What can hang from each mark:
J_946: J_613
J_306: J_410 J_475
J_458: J_946
J_410: J_306
J_631: J_458 J_613
J_254: J_475
J_847: J_181 J_518 J_631 J_946
J_613: J_7 J_946
J_475: J_254 J_306
J_181: J_458 J_613
J_518: J_306 J_847
J_7: J_847

Every row comes from one small tree of marks. The marks that hang from a mark follow it in brackets, in the order of their numbers. Every link used is in the known rows. Which tree was each row made from?
(in the rows, 128 means zero)
Known rows:
J_7(J_847(J_518 J_631 J_946)): [159 114 164 142 143 148 121 159 108 165 156 148 137 135  95 123 124 162
 114 126 159 139 108 105 129  86  93 156 108 128 130 169 142 107]
J_306(J_410 J_475(J_254)): [141 162  97  96 154 154 114 118 164 107 124 128 139 171 135 101 107 116
 168 101  91  90  79 154 143 162 110 198 142 124 132 141 135 132]
J_518(J_306 J_847(J_181 J_631)): [132 113 151 199 107 155 129 157  83 145 158 137 183  93 160 163 169 123
  94  95 171 116 115  48 136 122 118 144  81 121 159 192 109 130]
J_458(J_946(J_613(J_7(J_847(J_181 J_631))))): [161 143 176 129 137  69 103 175  56 157 176 181 125 156  99 141 121 163
 121  47 235 130 180  95 134 117  61 121 144  70  92 207 128 167]
J_946(J_613(J_7)): [146 174 145 108 133  97 130 153 101 119 135 165 133 142 117 142 127 122
 116  97 157 141 177 146 154 127  97 132 142  96  98 138 127 144]
J_306(J_475): [136 146 125 141 133 155 108 124 144 111 136 138 121 152 129 145 134 128
 144 124 116 102 117 130 135 149 123 155 136 129 142 139 143 136]
J_254(J_475(J_306(J_410))): [196 162 117 120 129 160 117 112 106 127 144 129 140 157 125 113 122  92
 126 144  89 115 129  96 170 140 139 167 132 113 134 147 144 156]
J_518(J_306(J_410) J_847(J_181(J_458) J_946)): [121 148 101 165 110 137 129  98  77 190 185 103 174  95 178 143 161  73
  70  94 189  97  74  41 127 136 142 189  77 120 104 204 112 146]
J_613(J_7 J_946): [155 127 119 101 152  97 146 165  98 144 126 154 158 139 123 111 125 149
 129  82 158 110 177 173 138 173 127 139 119 115 137 133 131 142]
J_254(J_475): [166 143 153 143 132 140  96 137 126 110 129 130 139 142 135 119 134 121
 130 146 116 108 137 130 131 110 133 127 103 133 119 120 126 136]
J_306(J_410 J_475): [141 171  89 114 151 156 116 116 133 122 140 139 125 169 128 125 103 113
 151 117 111  98  96 132 144 166 135 192 152 141 117 149 150 144]
J_458(J_946(J_613)): [145 142 123 100 137 111 109 132 132 138 149 123 105 122 137 158 120 124
 108 114 206 122 135 117 116 139  80 113 151 100  82 150 103 157]
J_613(J_7(J_847)): [147 141 134 109 129 116 130 150  76 167 147 174 137 163 102 100 130 144
 137 100 142 151 177 148 180 123 117 143 145  96 131 135 144 109]
J_518(J_847(J_181 J_946)): [131 103 135 159 100 138 143 115 106 165 167 128 164 142 170 156 187 127
  95 103 170  82  98  66 110 122 116 143  52 119 107 155 115 112]
J_306(J_410): [137 154  93  98 147 126 140 119 118 135 127 129 128 142 126 112 108 114
 133 121 123 128 108 124 137 141 143 168 152 134 104 136 139 137]
J_181(J_613): [141 138 136 142 142 142 156 120 143 122 109 125  80 110 123 128 120 121
 121 129 160 143 147 122 106 129 123 117 124 103 128 120 122 118]
J_475(J_254 J_306(J_410)): [155 137 106  85 129 142 146 103 147 128 124 111 146 148 122 100 107 100
 139 117  77 127 101 118 164 159 112 170 141  90 153 143 135 152]
J_181(J_458 J_613): [113 161 142 162 136 125 131 118 142 132 128 105  75  79 122 128 105 107
 124 125 174 157 132 114  96 118 129 112 127  96 116 155 116 141]
J_7(J_847(J_181 J_518(J_306) J_631)): [170 126 166 179 116 132  86 149  60 147 146 161 158 117 103 130 145 155
 108  98 179 138 128  66 152  94 109 156 131 103 171 212 124 130]
J_181(J_458 J_613(J_7(J_847(J_946)))): [132 157 160 143 143 115 159 127 100 178 153 142  91 122 103 105 114 117
 116 103 188 156 170 119 123 119 111 131 111  77 102 161 134 123]
J_518(J_306(J_410 J_475) J_847(J_946)): [150 154  72 142 137 208 155 108 117 169 174 131 172 134 168 152 154  80
  96 127 142  75  77  91 161 173 122 216 100 141 120 162 134 114]
J_7(J_847): [143 121 127 121 130 138 119 131 108 167 146 144 111 144 103 113 126 133
 134 124 137 150 131 131 158 112 120 134 150 115 136 141 131 113]
J_631(J_613): [140 144 140 119 102  95 147 136 143 132 145 126 119 126 122 142 126 125
 106 122 134 125 122 109 107 117 105 130 159 156 123 133 106 137]
J_410(J_306(J_475(J_254))): [125 147 112 132 125 160 102 128 168 101 147 157 149 184 137 124 136 122
 165 106  76 105 125 113 131 129  90 147 124 109 150 134 146  87]
J_410(J_306(J_475)): [128 157 108 150 123 165 100 125 135 116 161 168 132 180 130 147 142 113
 145 117 100 113 141  87 130 130 119 147 143 126 138 143 157  93]
J_475(J_254): [125 119 139 113 131 128 124 133 161 111 111 114 146 131 133 108 121 133
 149 117 104 120 108 149 132 126 105 129 115 111 142 120 119 125]
J_613(J_946): [149 110 110 111 152 113 137 147 124 147 129 123 131 120 127 119 121 141
 121 110 152 103 136 154 116 164 124 131 116 132 145 135 125 149]
J_181(J_458 J_613(J_7(J_847(J_518)))): [150 187 143 143 134 128 100 138  85 163 127 154  94 106  88 113 118 145
 124 102 215 178 176 139 156  93 117 142 161  52 126 169 110 104]
J_631(J_458(J_946(J_613(J_7(J_847(J_181)))))): [163 193 137 111  95  32  88 151  55 184 179 180 104 164 115 137 135 153
 101  61 222 121 173 102 163 132  73 135 176  75 110 151  98 159]
J_631(J_458 J_613(J_7(J_847(J_518)))): [176 217 135 102  72  64 108 169  89 182 156 180 128 154  96 116 132 169
  98 106 157 149 166 137 179  94  89 169 210 123 150 117  92 104]
J_847(J_181(J_613(J_7 J_946)) J_631): [168 131 176 157 159  88 161 181  92 123 119 159 121 126 115 124 118 167
 120  44 200 109 198 119  85 165 113 123  89  90 147 169 135 163]
J_7(J_847(J_518(J_306) J_631 J_946)): [169 113 166 159 141 162 133 150  92 163 155 151 156 104  97 125 132 132
  91 133 159 138 116  87 147 102  93 158 110 126 146 184 135 111]

Which tree is each row?
[151 124 147 111 137 114 163 138  80 176 156 170 147 169 106 103 138 141
 119 105 140 131 166 136 158 125 105 149 108 109 111 137 155 109] -> J_613(J_7(J_847(J_946)))
[146 158 134 135 121 152 165 144  84 170 164 156 182 115 156 167 173  91
  64 114 185 123 154  97 174 136  77 152  78  97  94 151 115 117] -> J_518(J_306 J_847(J_946(J_613(J_7))))
[156 128 171 152 111  52 114 185  91 183 192 135 112 105  97 132 106 142
 109  59 194 127 110  79  78 112  88 133 147 140 149 221 109 189] -> J_7(J_847(J_181(J_458) J_631(J_613(J_946))))
[164 155 135 178 105 156  61 104  95 106 129 149 161 134 144 164 167 128
 117 102 160  75 113  81 148 138 125 176 123 107 177 193 120 130] -> J_847(J_181 J_518(J_306(J_475)))
[154 205 161 125 117  71 127 205  82 162 165 188 107 143  84 120 101 150
 116  97 145 179 170 134 178 111  67 149 171 107 131 131 127 153] -> J_946(J_613(J_7(J_847(J_631(J_458)))))
[130 134 160 190 121 101  56 139  84 137 155 113 168  61 142 157 126 136
 103  85 242 112 116  54  97 116 111 127 127  99 138 232  97 175] -> J_847(J_181(J_458(J_946)) J_518(J_306) J_631)
[142 161 129  97 147  89 115 147 103 139 143 153 132 135 129 149 122 135
 112  83 211 122 182 141 133 145  79 116 154  82  72 144 115 158] -> J_458(J_946(J_613(J_7)))
[159 217 163 135  92  58 119 203 118 130 138 168 150 126 105 138 118 174
  98  93 139 143 159 128 136 106  92 161 178 149 145 119 100 135] -> J_847(J_518 J_631(J_458 J_613(J_7)))
[175 132 157 137 116 102 107 120  55 163 149 176 164 184 113 117 165 165
 108  79 187 102 159 101 145 106 107 162  92  86 120 176 143 102] -> J_613(J_7(J_847(J_181 J_518 J_946)))
[149 172  88 133 146 168 128 105 114 123 138 142 143 137 136 132 121  89
 128 121 113  96 103 111 166 176 139 199 159 141 139 163 143 148] -> J_518(J_306(J_410 J_475))
[179 147 151 129 147 144 149 126  95 163 130 164 108 150  94 112 138 157
 106 108 198 140 179 133 146 112 101 151 109  77 115 141 131  79] -> J_181(J_613(J_7(J_847(J_518 J_946))))
[181 143 150 154 113 135  98 110  87 147 120 148  85 141  99 131 152 156
 113  99 209 136 147  90 131  94 117 140 136  64 142 177 111 100] -> J_7(J_847(J_181(J_613) J_518))
[176 146 154 163 126  75 137 176  98 174 150 143  67 118  93 113 113 169
 106  70 188 127 152  96 108 149  99 137 130 111 180 151 107 159] -> J_7(J_847(J_181(J_613(J_946)) J_631(J_458)))
[163 157 184 134 130  92 156 180 118 121 151 158 175 138 111 140 121 163
  92  98 155 119 147 110 100 103  79 153 121 149 108 157 127 132] -> J_847(J_518 J_631(J_613(J_7)) J_946)
[157 154 128  88 140  98 110 154  76 176 163 169 114 154 111 134 122 141
 117  88 224 146 179 144 165 132  68 119 174  68  83 158 116 141] -> J_458(J_946(J_613(J_7(J_847))))
[143 150 166 181 119 113 108  92 119 129 137 108  99  98 130 148 138 127
  99 109 221 109 114  64  67  99 117 134  73  85 110 186 107 139] -> J_847(J_181(J_458 J_613) J_518 J_946)
[164 113 164 156 124 121 162  98  98 164 150 146  77 145 111 123 148 131
 104 103 186 119 138  68  99 120 106 126  81  96 122 157 132 119] -> J_7(J_847(J_181(J_613) J_946))
[156 156 159 143 121 114 117 173 139 114 144 137 136 114 109 151 116 159
 108 117 150 141 109 108 102  87  89 141 160 155 137 162 103 133] -> J_847(J_518 J_631(J_613))
[167 149 149 162 120 127 106 102 115 111 108 131 103 120 129 148 148 146
 111  97 204 115 143  84  98 112 126 135 112  78 137 157 106 116] -> J_847(J_181(J_613) J_518)
[155 162 157 145 108  52  88 168  87 173 188 155  84 134 105 148 112 160
 104  77 209 135 126  69 126 115  57 122 167 103 120 169  98 177] -> J_7(J_847(J_181 J_631(J_458(J_946(J_613)))))
[175 172 124  81 139 111  76 156  70 169 152 172 131 151 101 144 131 159
 117  87 250 142 178 148 174 107  71 136 184  55  88 170 101 117] -> J_458(J_946(J_613(J_7(J_847(J_518)))))
[137 158 135 132 157  96 152 154 110 150 123 127 106  89 122 113 104 129
 126  79 204 141 184 158 109 166 131 121 117  85 133 153 117 156] -> J_181(J_458 J_613(J_7 J_946))
[134 111 118 156 115 185 165 124 114 176 163 118 173  97 167 153 170  94
  74 140 157 109 107  87 148 138 117 148  74 130 126 141 108  99] -> J_518(J_306 J_847(J_946))
[178 202 146 117 115  47 127 225 110 147 145 162 153 124 111 128 105 181
  94  80 165 122 159 151 126 138  85 164 170 152 161 129  91 154] -> J_847(J_518 J_631(J_458 J_613(J_7 J_946)))
[121 169 181 157 137  46  88 170  79 131 168 146 136 109 123 158 111 136
 118  47 245 132 158  85  91 124  80 112 125  79  79 221 115 205] -> J_847(J_181(J_458(J_946(J_613(J_7)))) J_631)
[140 184 178 138  99  42 182 191 129 147 172 162 143 132 116 126 111 147
  86 100 113 119 146 105 109 131  80 141 130 177 124 105 119 155] -> J_847(J_631(J_458 J_613(J_7)) J_946)
[145 126 168 170 123 129 138 159 107 150 182 138 144 121 144 182 163 126
  86  94 190 104  96  46  97 103  66 143  48 117  90 183 119 146] -> J_518(J_847(J_181 J_631 J_946(J_613)))
[121 159 148 159 130  73 112 112  92 139 139 126 107 106 138 134 123 134
 115  62 248 115 178  93  89 144 121 103 121  59  96 181 104 164] -> J_847(J_181(J_458(J_946) J_613(J_7)))
[157 139 160 127 144 133 186 125 100 168 142 163  94 149  99 104 134 132
 110 105 169 143 183 127 139 134 102 130 104  89 109 132 143 102] -> J_181(J_613(J_7(J_847(J_946))))
[111 167 138 132 149 103 130 127 112 146 132 121 103  92 130 117 104 129
 119  90 237 139 182 133 101 145 118 101 141  68  94 152 100 149] -> J_181(J_458(J_946) J_613(J_7))
[168 189  87 132 147 175  90 107 106 121 125 143 156 135 135 137 124 108
 120 122 137  99 102 117 171 152 139 216 166 121 144 172 127 130] -> J_847(J_518(J_306(J_410 J_475)))
[153 138 169 157 132  93 176 108  97 127 127 151 118 150 131 127 151 134
 107  78 177  93 180  87  93 146 114 129  59  92 107 144 138 132] -> J_847(J_181(J_613(J_7)) J_946)
[160 150 161 130 143 133 102 183  71 148 140 178 154 148  83 105 119 181
 138  95 162 162 168 148 170  94 104 153 148  97 139 170 143 110] -> J_613(J_7(J_847(J_518 J_631)))
[171 148 182 147 162 143 158 165  93 153 132 168 117 135  81 112 119 166
 117 104 190 157 174 119 125 101  89 145 104  84 117 155 142 101] -> J_181(J_613(J_7(J_847(J_518 J_631 J_946))))
[160 111 144 178 141 148 155 174 113 156 142 124 120  97 143 148 151 153
 104  70 218 103 130  87  84 151 109 132  73  99 151 173 102 139] -> J_518(J_847(J_181(J_613(J_946)) J_631))
[168 174 155 111 134 111 121 144 104 127 137 159 151 148 120 148 143 134
  97 107 183 120 157 133 136 107  79 153 104  96  82 148 129 124] -> J_847(J_518 J_946(J_613(J_7)))
[158 124 151 150 113 110 103 101 103 129 138 133 154 148 140 150 162 146
 103 108 177  79 114  79  99 110 118 146  72 111 119 163 130 125] -> J_847(J_181 J_518 J_946)
